Each row was made from one small tree. The marks that hang from a mark follow it in brackets, in the order of their numbers. Every link used is in the known rows. Write each row's tree.
Known rows:
q798(q857(q284)): [ 0.00 -0.16  0.03 -0.06  0.11 -0.21  0.01  0.03 -0.17  0.03  0.12  0.29
  0.17  0.14 -0.09 -0.22  0.03  0.06 -0.14]
q857(q311(q205(q284(q809)))): [-0.17 -0.20 -0.22 -0.36  0.16  0.04  0.22 -0.05 -0.28 -0.10 -0.68  0.06
  0.17 -0.16 -0.13 -0.23 -0.34 -0.24  0.21]
q857(q284): [ 0.01 -0.09  0.03 -0.04  0.11 -0.05  0.02 -0.04 -0.24  0.02  0.12  0.07
  0.20 -0.13 -0.12 -0.28 -0.07  0.10 -0.13]
q314(q284): [ 0.05 -0.06 -0.19 -0.06  0.37 -0.02 -0.01  0.01  0.09  0.01  0.00  0.14
  0.21 -0.18 -0.11 -0.14 -0.25  0.16 -0.10]
q314(q284(q809)): [ 0.03 -0.02 -0.15 -0.06  0.43 -0.03  0.26 -0.06  0.06 -0.02 -0.02  0.05
  0.22 -0.21 -0.13 -0.13 -0.25 -0.17 -0.10]
q759(q314 q798): [ 0.02  0.01 -0.13  0.01  0.00  0.05  0.22  0.53  0.03 -0.07  0.11  0.01
  0.14 -0.24 -0.12 -0.26 -0.47  0.16 -0.11]
q798(q759(q314 q809(q284))): [ 0.02  0.06 -0.04 -0.04 -0.31  0.08  0.37  0.47 -0.23 -0.08  0.16  0.41
  0.13 -0.28 -0.03 -0.18 -0.11 -0.01 -0.14]
q798(q759(q314) q857): [ 0.02 -0.16 -0.10 -0.01 -0.04 -0.13  0.12  0.39  0.07 -0.04  0.12  0.60
  0.18  0.01 -0.05 -0.08  0.08  0.09 -0.15]
q205(q284(q809)): [-0.10 -0.22 -0.11 -0.06  0.19 -0.01  0.31  0.01 -0.16  0.00 -0.34  0.03
  0.20 -0.24 -0.19 -0.14 -0.08 -0.24  0.03]
q809(q284): [ 0.00  0.00 -0.09 -0.05 -0.27 -0.01 -0.07  0.02 -0.18 -0.02 -0.06 -0.08
  0.18 -0.19 -0.11 -0.16 -0.08  0.11 -0.14]
q311(q857(q284(q809))): [-0.03 -0.10  0.05 -0.10  0.16 -0.10  0.28 -0.15 -0.26 -0.08  0.05 -0.01
  0.16 -0.55 -0.12 -0.26  0.10 -0.27 -0.10]
q311(q205 q857): [-0.07 -0.17 -0.21 -0.33 -0.02  0.01  0.02  0.02  0.02 -0.14 -0.14  0.06
  0.19 -0.55 -0.14 -0.18  0.10  0.06  0.12]
q311(q205): [-0.05 -0.11 -0.19 -0.29  0.00  0.03  0.01  0.07  0.00 -0.09 -0.12  0.05
  0.21 -0.17 -0.12 -0.20 -0.06  0.08  0.09]
q311(q857): [-0.03 -0.11 -0.14 -0.02  0.02 -0.04  0.04  0.01  0.05 -0.08 -0.11  0.04
  0.22 -0.58 -0.16 -0.15  0.15  0.06 -0.08]
q311(q857(q284)): [-0.01 -0.14  0.00 -0.08  0.09 -0.08  0.03 -0.08 -0.22 -0.05  0.08  0.08
  0.17 -0.50 -0.14 -0.28  0.10  0.07 -0.11]
q857(q311(q205(q284))): [-0.15 -0.25 -0.27 -0.35  0.09  0.04 -0.05  0.03 -0.23 -0.08 -0.64  0.16
  0.17 -0.12 -0.13 -0.25 -0.32  0.08  0.21]
q205(q284): [-0.06 -0.27 -0.17 -0.05  0.14 -0.01  0.06  0.08 -0.13  0.01 -0.31  0.10
  0.20 -0.22 -0.19 -0.17 -0.05  0.07  0.02]
q759(q314(q284)): [ 0.08 -0.04 -0.19 -0.08  0.35 -0.01  0.11  0.31  0.06 -0.01  0.18  0.11
  0.16 -0.21 -0.09 -0.23 -0.31  0.20 -0.12]
q798(q759(q314)): [ 0.02 -0.07 -0.09  0.01 -0.04  0.01  0.14  0.33  0.00 -0.04  0.11  0.38
  0.19 -0.26 -0.09 -0.14  0.00  0.12 -0.15]
q311(q205(q284(q809)) q857): [-0.15 -0.33 -0.22 -0.39  0.15 -0.01  0.29  0.00 -0.17 -0.13 -0.41  0.07
  0.15 -0.62 -0.19 -0.18  0.04 -0.28  0.26]
q759(q314): [ 0.01 -0.04 -0.10 -0.02  0.00 -0.01  0.15  0.34 -0.02 -0.03  0.10 -0.03
  0.18 -0.22 -0.11 -0.22 -0.08  0.13 -0.12]
q798(q759 q857(q311)): [-0.05 -0.11 -0.11  0.00 -0.01 -0.13 -0.05  0.02  0.06 -0.04 -0.36  0.66
  0.22  0.11 -0.03 -0.06 -0.05  0.07 -0.15]

Write each row's tree:
[ 0.07  0.04 -0.16 -0.06  0.40  0.06  0.42  0.42  0.06 -0.06  0.15  0.03
  0.13 -0.23 -0.11 -0.24 -0.71 -0.10 -0.10]	q759(q314(q284(q809)) q798)
[ 0.01  0.05 -0.10  0.02  0.04  0.11  0.55  0.68  0.01 -0.07  0.13  0.15
  0.15 -0.27 -0.11 -0.30 -0.51  0.01 -0.06]	q759(q314 q798 q809)
[-0.13 -0.37 -0.26 -0.39  0.11  0.00  0.03  0.08 -0.12 -0.12 -0.38  0.16
  0.15 -0.57 -0.19 -0.19  0.05  0.02  0.24]	q311(q205(q284) q857)
[-0.05 -0.03 -0.15  0.01  0.03 -0.10  0.03  0.22  0.08 -0.05 -0.37  0.30
  0.17  0.16 -0.06 -0.17 -0.53  0.11 -0.12]	q759(q798(q857(q311)))
[-0.07 -0.06 -0.07 -0.33  0.07 -0.01 -0.07 -0.09 -0.35 -0.10 -0.22  0.11
  0.17 -0.03 -0.06 -0.37 -0.32  0.10  0.05]	q857(q284 q311(q205))
[ 0.01  0.08 -0.06 -0.06 -0.25  0.05  0.39  0.48 -0.24 -0.05  0.15  0.02
  0.12 -0.25 -0.08 -0.27 -0.20 -0.01 -0.12]	q759(q314 q809(q284))
[-0.04  0.02  0.05 -0.06  0.17 -0.06  0.22 -0.20 -0.37 -0.04 -0.22 -0.01
  0.18 -0.09 -0.08 -0.31 -0.28 -0.21 -0.15]	q857(q284(q809) q311)
[ 0.10 -0.10 -0.20 -0.07  0.34 -0.10  0.16  0.56  0.18 -0.03  0.20  0.34
  0.11  0.05 -0.06 -0.19 -0.62  0.20 -0.11]	q759(q314(q284) q798(q857))
[-0.10 -0.02 -0.03 -0.35  0.14  0.00  0.19 -0.18 -0.40 -0.12 -0.25  0.02
  0.16 -0.07 -0.07 -0.35 -0.33 -0.23  0.06]	q857(q284(q809) q311(q205))
[-0.09 -0.08 -0.23 -0.26  0.00 -0.05 -0.01  0.24  0.05 -0.13 -0.40  0.32
  0.16  0.16 -0.05 -0.22 -0.57  0.10  0.09]	q759(q798(q857(q311(q205))))
[-0.04 -0.20 -0.07 -0.38  0.06 -0.04 -0.01 -0.04 -0.26 -0.12  0.05  0.11
  0.15 -0.50 -0.12 -0.32  0.05  0.04  0.09]	q311(q205 q857(q284))
[-0.09 -0.11 -0.02 -0.36  0.14 -0.17  0.17 -0.12 -0.32 -0.10 -0.24  0.25
  0.15  0.19 -0.04 -0.27 -0.25 -0.25  0.03]	q798(q857(q284(q809) q311(q205)))
[ 0.01  0.03 -0.06 -0.05 -0.25 -0.04  0.44  0.75 -0.11 -0.06  0.17  0.27
  0.08  0.01 -0.06 -0.23 -0.49  0.00 -0.12]	q759(q314 q798(q857) q809(q284))
[ 0.06 -0.05 -0.15 -0.08  0.41 -0.10  0.43  0.48  0.13 -0.05  0.17  0.26
  0.10  0.02 -0.07 -0.18 -0.62 -0.12 -0.11]	q759(q314(q284(q809)) q798(q857))
[ 0.01 -0.10 -0.13 -0.01  0.01 -0.10  0.21  0.59  0.10 -0.05  0.11  0.23
  0.13  0.04 -0.09 -0.19 -0.38  0.13 -0.12]	q759(q314 q798(q857))
[ 0.08 -0.04 -0.16 -0.05  0.38 -0.06  0.50  0.73  0.15 -0.04  0.23  0.50
  0.11  0.02 -0.04 -0.21 -0.67  0.05 -0.07]	q759(q314(q284) q798(q857) q809)
[-0.15 -0.33 -0.26 -0.36  0.10 -0.11 -0.05  0.10 -0.14 -0.07 -0.63  0.39
  0.16  0.14 -0.08 -0.19 -0.24  0.06  0.20]	q798(q857(q311(q205(q284))))
[ 0.00 -0.10 -0.05  0.01  0.01 -0.09  0.47  0.56  0.05 -0.05  0.16  0.76
  0.19 -0.02 -0.04 -0.11  0.04 -0.06 -0.11]	q798(q759(q314 q809) q857)
[-0.09 -0.05 -0.19 -0.25  0.03  0.01  0.34  0.40  0.05 -0.14 -0.36  0.47
  0.16  0.13 -0.05 -0.24 -0.63 -0.05  0.14]	q759(q798(q857(q311(q205))) q809)
[ 0.09 -0.16 -0.16 -0.07  0.30 -0.15  0.07  0.37  0.16 -0.03  0.21  0.72
  0.15  0.03 -0.03 -0.07 -0.16  0.15 -0.14]	q798(q759(q314(q284)) q857)
